Each row was made from one walk, in order. Every step used is in the known rows, and no mark comes twice. Write each row's walk.
(in the rows, 128 means zero)
Known rows:
S-K-P: [136 151  97 146 112 125 160 117 130 133 133 129 119 135  94 167 125 120
 123 117 136 133 141 116 110 102 129 131 141 131 140 131 146 141 137 124
 112 116 114 125 143 138 124 149 138 148 152 121 133 157 120 129 110 135]
V-Y-C: [132  92 157 108 143 128 143 139 120 150 130 128 126 131 118 140 131 123
 127 127 124 104 120 151 116 168 132 123 102 125 134 111 129 139 130 119
 127 123 139 116 100 150 145 146 126 131 109 133 133 122 124 118 129 131]
C-D: [138 157 173 114 123 109 113 127 130 115 140 131 126 125 132 118 131 125
 123 119 125 122 122 164 138  86  78 128 126 132 130 135 129 100 143 113
 125 145 121 145 135 139 123 134 131 131 122 133 128 128 126  89 144 122]
V-B-G-D: [129 147 196 123 114 126 114 120 117 199  95 130 126 136 167 105 133 127
 135 138 141 117 111 138 129 146  99 113 169 127 144 137 103 134 158 138
 131 106 127 145 134 119 121 131 111 147 125 149 138 155 138 140 122 147]
B-G-S-K-P: [135 133 118 142 110 140 164 124 119 129 126 126 117 133  74 151 140 134
 115 135 131 139 130 116 125 132 137 112 171 122 136 127 144 143 128 139
 128 115 121 132 146 141 114 125 133 164 159 126 134 188 129 166 101 138]
V-Y-C-D-G-S-K-P: [128 131 123 141 145 138 172 126 151 101 129 126 112 125  75 143 144 123
 118 130 117 125 125 166 140 117 122 104 168 119 112 108 154 131 147 137
 142 131 133 114 132 146 114 133 133 151 155 116 130 152 131 127 119 117]
V-B-Y-R-S-K: [125 138 118 143 170 124 124 119 134 138 106 128 126  89 167 142 119 104
 137 121 113 125 125 180 137 114 147 153 152 112 128 140 129 106 116 138
 140 136 140 120 117 109 156 103 124 125 124 104 111 160 127 117 103 119]
W-F: [136 159 124 125  87 108 102 130 125 122 121 129 138 138 152 146 121 114
 134 130 132 138 118  91  97 125 152 147 118 133 202 138 116 116 114  99
 113 115 126  96 120 116 118 156 123  91 117 152 123  93 120 153 120 122]
D-Y-R-G-S-K: [111 137  83 145 154 143 152 125 134 108 141 124 127 108 162 108 133 135
 129 128 110 137 126 164 133 126 145 135 151 107 137 131 121 120 105 145
 151 143 138 115 111 113 125 102 120 141 135 104 102 218 127 164 108 127]
V-B-Y-R-P: [119  88 116 119 112 145  85 134 101 128 132 124 137 123 172 125 124 123
 116 130 140 116 142 106 132  70 124 108 157 128 105 132 123 127 128 113
 131 141 133 138 112 117 136  78 132 121 116 113 116 123 125 110 121 103]
C-D-G-S-K-P: [130 154 109 146 122 132 163 120 143  94 134 127 115 132  79 137 138 124
 115 127 125 137 132 149 135  96 117 110 172 124 129 121 152 124 142 134
 132 129 120 124 152 136 106 134 135 149 163 118 130 164 130 127 119 117]
S-K: [137 163  96 140 143 119 154 129 133 138 127 131 122 118 143 146 119 115
 131 116 127 135 133 157 106 108 131 150 124 117 172 134 121 122 116 127
 108 126 125 120 123 127 138 148 127 130 137 124 116 162 117 108 115 143]
D-G-R-S-K: [122 164  82 168 170 123 135 117 124 120 109 129 132  95 134 129 117 111
 128 123 113 140 132 149 118 149 132 157 126 117 164 126 132 134 106 142
 122 125 128 127 129 116 138 127 122 120 145 115 135 136 129 161 102 117]
W-F-K: [134 152  80 109 123 112 123 132 148 132 104 124 119 140 157 138 131 116
 130 125 129 145 126 121  97  81 129 153 116 130 189 131 134 121 119 128
 105 127 141 103 115 130 134 171 128 106 131 147 113 115 117 140  97 114]
B-G-S-K-P-E: [139 134 110 134  99 131 157 134 136 145 124 127 140 135  84 119 157 139
 116 139 131 132 129 130 126 146 152 117 144 129 144 134 117 146 129 136
 116 107 123 140 151 141 105  97 131 142 149 130 160 153 132 172 117 115]
V-B-Y-R: [123 116 140 110 121 124  93 132 103 129 143 130 123 127 172 129 119 127
 132 130 128 118 121 161 136 129 143 124 147 128 107 139 132  94 126 132
 131 130 134 127 123 130 169 101 126 120 109 118 111 139 127  84 151 106]
C-Y-R-W-X: [130 106 127 145 145 112 103 153  96 121 137 120 146 123 114 134 114 134
 149 132 147 138 138  60 142 121 142 137  81 125 156 128 113 114 132 167
 149 122 136 114 117 114 126 122 129 112 108 126 111  47 127 105 152 149]
R-P: [128 105 113 128  94 136 105 133 106 134 128 125 145 132 139 123 124 123
 111 124 146 121 148  79 106  69 111 116 125 130 150 125 124 157 125  98
 114 136 117 143 121 116 105 119 135 122 126 124 134 136 120 136 104 123]
Y-D-C: [127 105 121 130 143 147 148 117 167 155 122 132 109 132 128 156 120 124
 131 111 136 109 133 123 136 124 111 135 104 137 101 130 127 167 139 107
 112 134 126 144 125 137 133 156 133 129 125 131 132 103 127  85 145 151]
Y-C: [144 118 130 111 124 127 155 133  95 140 142 129 124 143 102 146 123 122
 116 126 137 113 128 125 116 160 101 124 103 135 136 132 109 131 123 120
 121 119 132 122 103 149 133 133 125 132 117 142 136 104 124 123 122 131]
B-Y-C: [140 106 129 112 129 126 143 136  89 141 144 134 118 147 121 165 124 117
 111 123 132 115 122 130 129 156  97 134 128 126 104 139 111 103 115 134
 115 107 126 123  99 156 151 103 134 113 129 144 106 137 124 116 111 133]
V-B-G: [137 126 186 103 107 131 111 135 108 182 101 130 125 114 123 109 126 131
 112 150 136 117 103 141 106 176 126 107 139 140 163 129 108 123 127 126
 128 111 134 154 130 131 143 128 113 135 119 157 160 183 134 175 139 127]
V-Y-D-G-S: [109  95 151 129  93 146 127 135 145 109 128 128 126 140 124  94 131 127
 125 143 117 123 118 183 123 149 158 107 130 112 170 100 140 145 127 117
 146 138 143 124 134 116 113 168 124 134 138 119 129 172 133 116 132 125]
K-P-E: [136 132 114 125  73 116 133 128 131 142 138 129 150 150  89 121 145 133
 121 127 140 121 136 112 111 132 144 126 106 144 143 135 125 147 141 113
 103 109 110 140 156 139 109 118 137 124 132 129 168 119 127 141 132 107]
G-S-K: [131 144 104 135 138 126 157 126 133 126 131 128 123 125 148 132 134 125
 131 124 117 138 122 175 119 118 145 135 130 103 177 130 126 130 107 140
 118 129 131 117 129 121 120 141 124 140 141 114 106 179 120 125 101 142]
K-S: [131 154 139 127  89 111 117 115  95 126 120 131 137 126 120 154 125 123
 116 119 130 128 138 113 106 115 121 125 105 123 134 129 103 128  94 126
 104 128 138 124 142 119 116 107 123 130 134 127 129 156 129 135 122 141]
R-Y: [135 106 158 108  90 124  96 128 152 131 124 133 137 129 144 111 123 128
 137 135 121 125 117 157 114 153 147 119  94 133 134 125 125 105 133 108
 140 115 120 119 140 127 138 167 133 126 108 133 130 168 120 110 156 146]
R-W: [133 142 143 110 122 122 128 129  94 151 125 127 145 134 126 137 114 130
 111 129 135 136 137  75 117 141 139 147  81 126 119 129 130 122 128 114
 117 128 115 143 136 101 123 134 136 126 124 126 128  70 121 149 100 142]
Y-D-G-R-X: [119 154 132 157  83 138  79 126 117 117 113 128 136 132 119  97 120 122
 135 145 131 148 132 139 118 142  94 142 126 135 140 114  96 177 127 124
 121 108 122 140 137 107 121 164 118 116 142 115 143  46 133 110 153 133]
D-Y-R-P-E: [125 107  84 125 102 133 104 139 130 113 145 125 159 125 136  94 141 144
 129 128 134 119 146  91 129 111 146 121 133 135 118 129 110 152 126 109
 120 132 127 137 122 114 113  67 131 113 112 119 148 110 127 142 136  95]
V-B-G-D-C: [127 127 158 119 172 137 133 116 157 199  91 131 111 127 142 130 135 130
 135 122 141 108 114 110 151 162 103 110 159 134  90 132 122 151 155 140
 114 110 113 149 138 130 132 116 118 131 120 145 135 132 138 128 146 153]
R-W-F: [136 165 130 118 106 112 108 129 110 132 111 127 148 133 151 153 117 118
 123 135 131 148 124  51 108 127 161 157 102 130 163 136 116 109 120 100
 118 118 126 105 121  94 111 144 128  92 120 147 120  30 120 178  95 130]
B-G-D-C-Y-R: [126  94 144 124 165 136 129 142 133 131 133 129 115 125 122 126 130 139
 154 128 139 130 132 101 158 136 139 103 171 134  51 128 133 109 131 148
 157 138 129 127 127 147 147  92 124 134 115 143 112 128 140 104 158 146]
V-Y-D-G-S-K-P: [117 119 115 154 111 147 164 122 161 118 124 127 114 131  96 143 134 121
 126 131 122 129 132 161 120 109 153 117 154 117 142 107 154 157 144 125
 138 127 136 118 140 131 114 166 134 155 162 112 130 172 129 124 113 130]
B-V: [146 142 195 106 118 111 135 120 113 139 145 130 117 155 161 133 119 144
 121 118 136 125 127 133 116 132 135 145  93 137 174 151 152 118 108 144
 101 134 130 137 137 140 126 145 133 126 116 139 145 190 122 122 149 146]
Y-R: [129 129 127 117 113 127 116 137  92 107 155 126 132 136 124 120 116 136
 133 126 138 127 141 130 129 130 146 123 129 132 133 133 137 120 124 117
 135 143 130 124 128 130 149 125 128 143 109 117 132 108 126  80 155 117]
F-W-X: [130 136 107 149 129  92 102 144  93 128 133 124 145 129  96 127 116 131
 152 135 140 124 121  71 124 129 101 129  81 125 241 140  87 144 138 165
 115 106 113 109 113 127 112 171 132 118 107 144 134 109 125  87 157 143]

Write each row's walk:
[127  91 120 118 161 130 128 141 142 108 151 129 118 122 122 133 124 136
 151 121 133 129 134 114 141 122 154 110 131 137  68 125 142 104 114 133
 146 148 127 119 127 146 153 108 128 119 108 131 114 121 131  92 165 134]
D-C-Y-R
[127 118 191 105 143 128 141 135 137  92 139 126 116 140 117  93 146 140
 114 139 111 121 109 193 148 153 126  99 137 118 141 114 153 109 123 147
 143 145 144 123 130 139 111 128 125 130 129 127 134 176 136 123 152 116]
B-V-Y-C-D-G-S
[131 139 134 136 121 131 103 129  67 144 131 130 130 128 124 117 128 151
 118 143 130 141 118 102 118 197 113 130 123 136 151 130 120 146 111 151
 109 105 123 160 132 154 148 111 118 139 136 149 153 116 134 191 135 128]
B-G-R
[126 146 141 111 154 125 116 127 105 100 148 127 136 113 123 129 115 149
 127 126 120 137 134  80 161 140 130 144 133 128  52 127 138 101 139 123
 147 147 127 137 125  98 136  95 132 137 114 116 111  62 127 133 127 126]
C-D-Y-R-W
[146 142 166 109 142 118 141 129 118 116 143 129 119 129 110 132 133 122
 115 122 125 111 121 164 146 107  58 121 124 135 105 137 111 103 143 120
 132 141 134 136 109 153 123 122 128 139 120 141 129  91 128  94 138 119]
Y-C-D
[132 135 104 144 111 132 162 114 130 119 136 126 120 140  95 155 138 129
 122 124 128 135 133 126 121 107 139 119 151 121 142 128 149 147 129 135
 121 119 117 123 147 134 109 143 135 156 155 112 126 174 124 142  99 135]
G-S-K-P
[125  92 122 132 148 153 125 109 180 145 118 133 114 123 148 143 124 136
 141 121 121 114 121 138 144 149 117 129  87 139  79 128 122 166 141 119
 127 124 129 142 129 143 142 160 131 132 120 129 135  80 130 101 164 153]
G-R-Y-D-C
[118 156  90 145 120 123 109 126  92 108 142 131 132 135 129 106 116 137
 120 134 129 140 128 121 105 181 119 129 105 137 167 117 133 137 113 139
 103 112 117 137 143 138 143 137 120 111 140 135 150  96 131 156 151 106]
D-G-R
[104 111 137 136 188 144 131 122 160 173 111 125 125 127 172 115 136 130
 142 113 137 108 135 123 157 130 120 119 139 126  70 125 141 152 156 131
 138 140 112 131 126 128 135 112 126 128 113 114 121 123 137 106 154 142]
V-Y-R-G-D-C
[132 150 114 150 155 118 141 120 135 139 105 129 132  98 134 144 119 103
 132 116 118 130 133 156 117 115 138 162 128 112 164 135 131 126 112 125
 125 132 126 125 125 109 132 135 127 128 134 114 122 171 122 135  89 138]
R-S-K
[144  96 148 102 117 134 138 131 129 131 131 130 128 135 112 134 125 126
 124 136 124 112 118 145 123 173 118 115  96 137 113 128 104 116 130 116
 145 113 134 112 107 148 137 148 129 134 107 142 135 117 124 113 143 141]
R-Y-C
[130 126  69 103 181 125 137 137 163 129 101 122 115 125 151 152 132 124
 137 127 126 153 132  76 127  83 148 148 115 132  95 125 141 107 118 143
 127 143 145 103 113 124 138 134 132 100 126 146  97  45 123 149 100 123]
D-C-Y-R-W-F-K
[115 111 133 132  81 145 137 132 129 102 136 128 125 148 114  97 126 129
 118 142 125 129 124 167 121 143 138 111 132 118 172 115 129 138 120 116
 142 135 138 127 137 114 106 160 124 134 144 125 131 165 133 120 126 123]
Y-D-G-S
[105 132 128 132 133 139 111 131 117 102 152 124 138 110 154  85 122 137
 119 129 122 124 136 138 143 118 102 128 142 137  94 137 119 101 129 118
 167 156 130 135 108 121 134  86 124 128 114 119 127 188 133 158 148 104]
C-D-Y-R-G
[121 170 112 142 136 118 103 124 101  93 143 131 128 126 130  99 124 137
 118 133 122 138 124 147 126 150  90 125 118 138 147 120 134 121 126 141
 112 126 120 145 143 144 136 130 121 115 140 135 147  83 135 137 161  99]
C-D-G-R
[123 142 135 150 155 122 112 116 102 101 116 126 138 106 101 109 125 119
 115 133 112 124 124 134 142 171  93 135 117 133 124 126 133 131 119 134
 138 131 130 142 125 129 128 106 121 117 131 125 154  82 139 170 119  99]
Y-C-D-G-R-S
[131 112 217 106 137 111 116 131 146 152 128 129 123 136 175 123 129 140
 136 120 122 116 116 166 112 142 171 138  91 124 167 120 171 132 122 136
 112 136 136 127 132 141 143 162 132 123 106 127 137 206 122 114 153 145]
B-V-Y
[121 144 132 122 150 128 120 121  99 124 140 127 139 130 145 129 114 148
 138 125 128 137 138  63 157 151 144 148 142 123  59 128 135 122 145 132
 142 133 123 129 126  88 131 100 129 140 116 113 104  63 129 134 110 142]
G-D-Y-R-W
[114  91 138 132  88 143 137 137 145  97 136 130 123 144 118  99 130 126
 128 143 121 134 119 169 118 129 146 104 130 118 155 111 126 122 115 125
 153 136 142 122 135 121 103 159 123 124 144 133 119 183 135 128 122 132]
C-Y-D-G-S
[133 159 123 119 111 120 106 133 100 114 122 123 147 130 146 146 115 125
 130 138 134 148 132  51 123 129 172 152 115 131 142 137 119 107 122 105
 133 132 135  99 116  93 122 127 127 104 112 138 119   4 124 156 113 119]
Y-R-W-F
[127 134 127 128 168 126 139 113 156 170 115 131 117 144 145 144 131 127
 144 104 141 113 129 101 149 134 103 127 139 127  90 134 138 155 150 132
 104 118 100 135 141 129 125 131 128 124 124 129 116 110 130  91 139 157]
G-D-C
[128 149 143 122 133 107 106 118 152  95 152 136 122 114 133 125 126 138
 138 112 109 123 110 137 142 132  94 139 151 132 102 125 135 106 135 120
 126 128 117 136 125 126 133 119 127 117 118 132 106 197 124 133 139 127]
C-D-Y
[138 148  90 138 103 118 156 126 148 144 132 129 143 138 102 132 145 127
 125 123 134 127 138 130 111 115 146 134 119 136 148 137 120 144 136 123
 101 111 116 132 149 138 113 119 136 128 142 125 158 123 124 136 124 114]
S-K-P-E
[115 141 112 138 129 140 117 124  86 133 128 132 135 133 145 137 109 133
 107 138 126 147 133  87 130 159 123 155  95 125  97 124 123 124 127 135
 116 119 128 149 132 112 138 121 134 114 152 130 125  30 131 163 107 128]
B-Y-D-G-R-W
[131 112  87 146 152 127 155 127 176 127 122 127 139 112  88 136 149 124
 141 121 127 126 140 114 142 118 164 126 130 138  81 133 135 137 129 134
 131 126 121 127 146 139 121  81 135 119 132 119 149 115 134 140 128 112]
D-C-Y-R-S-K-P-E
[126  86 157 135  88 135 133 130 156 136 138 134 119 135 151 138 118 116
 145 126 129 125 127 156 105  76 124 137 100 132 133 130 104 128 127 109
 145 138 151 130 114 138 123 175 128 128 131 145 115 153 126 104 113 157]
C-Y-D
[123  91 114 121 107 135  98 148 134 132 132 122 163 124 143  87 147 137
 128 132 135 113 147 117 123 100 162 115 116 129 133 120 118 156 134 104
 123 140 132 136 125 121 116  86 132 118 108 112 155  87 127 120 141  93]
V-Y-R-P-E
[133 128  93 120 106 125 148 120 133 137 126 125 113 153  91 149 134 127
 116 121 139 135 144 107 109  86 112 126 125 140 128 124 165 147 143 134
 108 124 120 135 147 150 129 162 142 148 150 127 134 152 121 130 101 120]
F-K-P
[114 110  88 143 183 147 167 133 156 122 130 123 120 107 156 118 140 128
 132 127 117 137 128 165 137 104 147 119 135 110 108 131 123 114 102 153
 154 150 135 115 116 129 125 100 122 131 135 114 102 192 130 150 116 136]
D-C-Y-R-G-S-K
[122 126 155 134 147 117  93 117 125  84 132 127 138  95 115 113 121 129
 141 119 108 121 127 128 165 146 129 144 160 128  87 131 151 113 125 119
 160 150 130 133 125 106 137  93 126 132 107 107 122 158 133 132 123 109]
C-D-Y-R-S
[119 136  92 147 129 142 157 132 145 115 128 133 111 127 143 134 125 113
 124 129 117 139 124 192 127 117 136 138 160 101 157 123 121 113 111 140
 130 128 140 117 123 120 128 138 129 127 161 120  96 192 127 108 108 136]
B-Y-D-G-S-K
[146 124 181 101 135 124 127 128 144 110 136 131 122 122 118 120 135 125
 122 130 115 111 112 182 151 118  69 112 118 137  85 134 108  89 152 116
 151 136 136 127 112 152 127 134 130 139 111 141 130 101 128  87 155 128]
R-Y-C-D
[131 117  76 119 151 134 150 126 160 119 113 121 112 138  99 172 137 129
 131 126 135 150 140  46 132  77 146 127 137 144  66 124 163 127 138 138
 130 134 131 109 134 139 127 131 141 122 142 138 116  61 127 158 103 121]
D-C-Y-R-W-F-K-P
[126 114 187 126 134 138  84 136 153 153  94 125 124 114 129 100 138 123
 162 145 136 135 120 128 155 123 116 106 186 136  55 122  98 139 140 141
 157 118 126 130 132 108 128 111 112 126 111 123 119  89 142  92 164 154]
V-B-G-D-C-Y-R-X
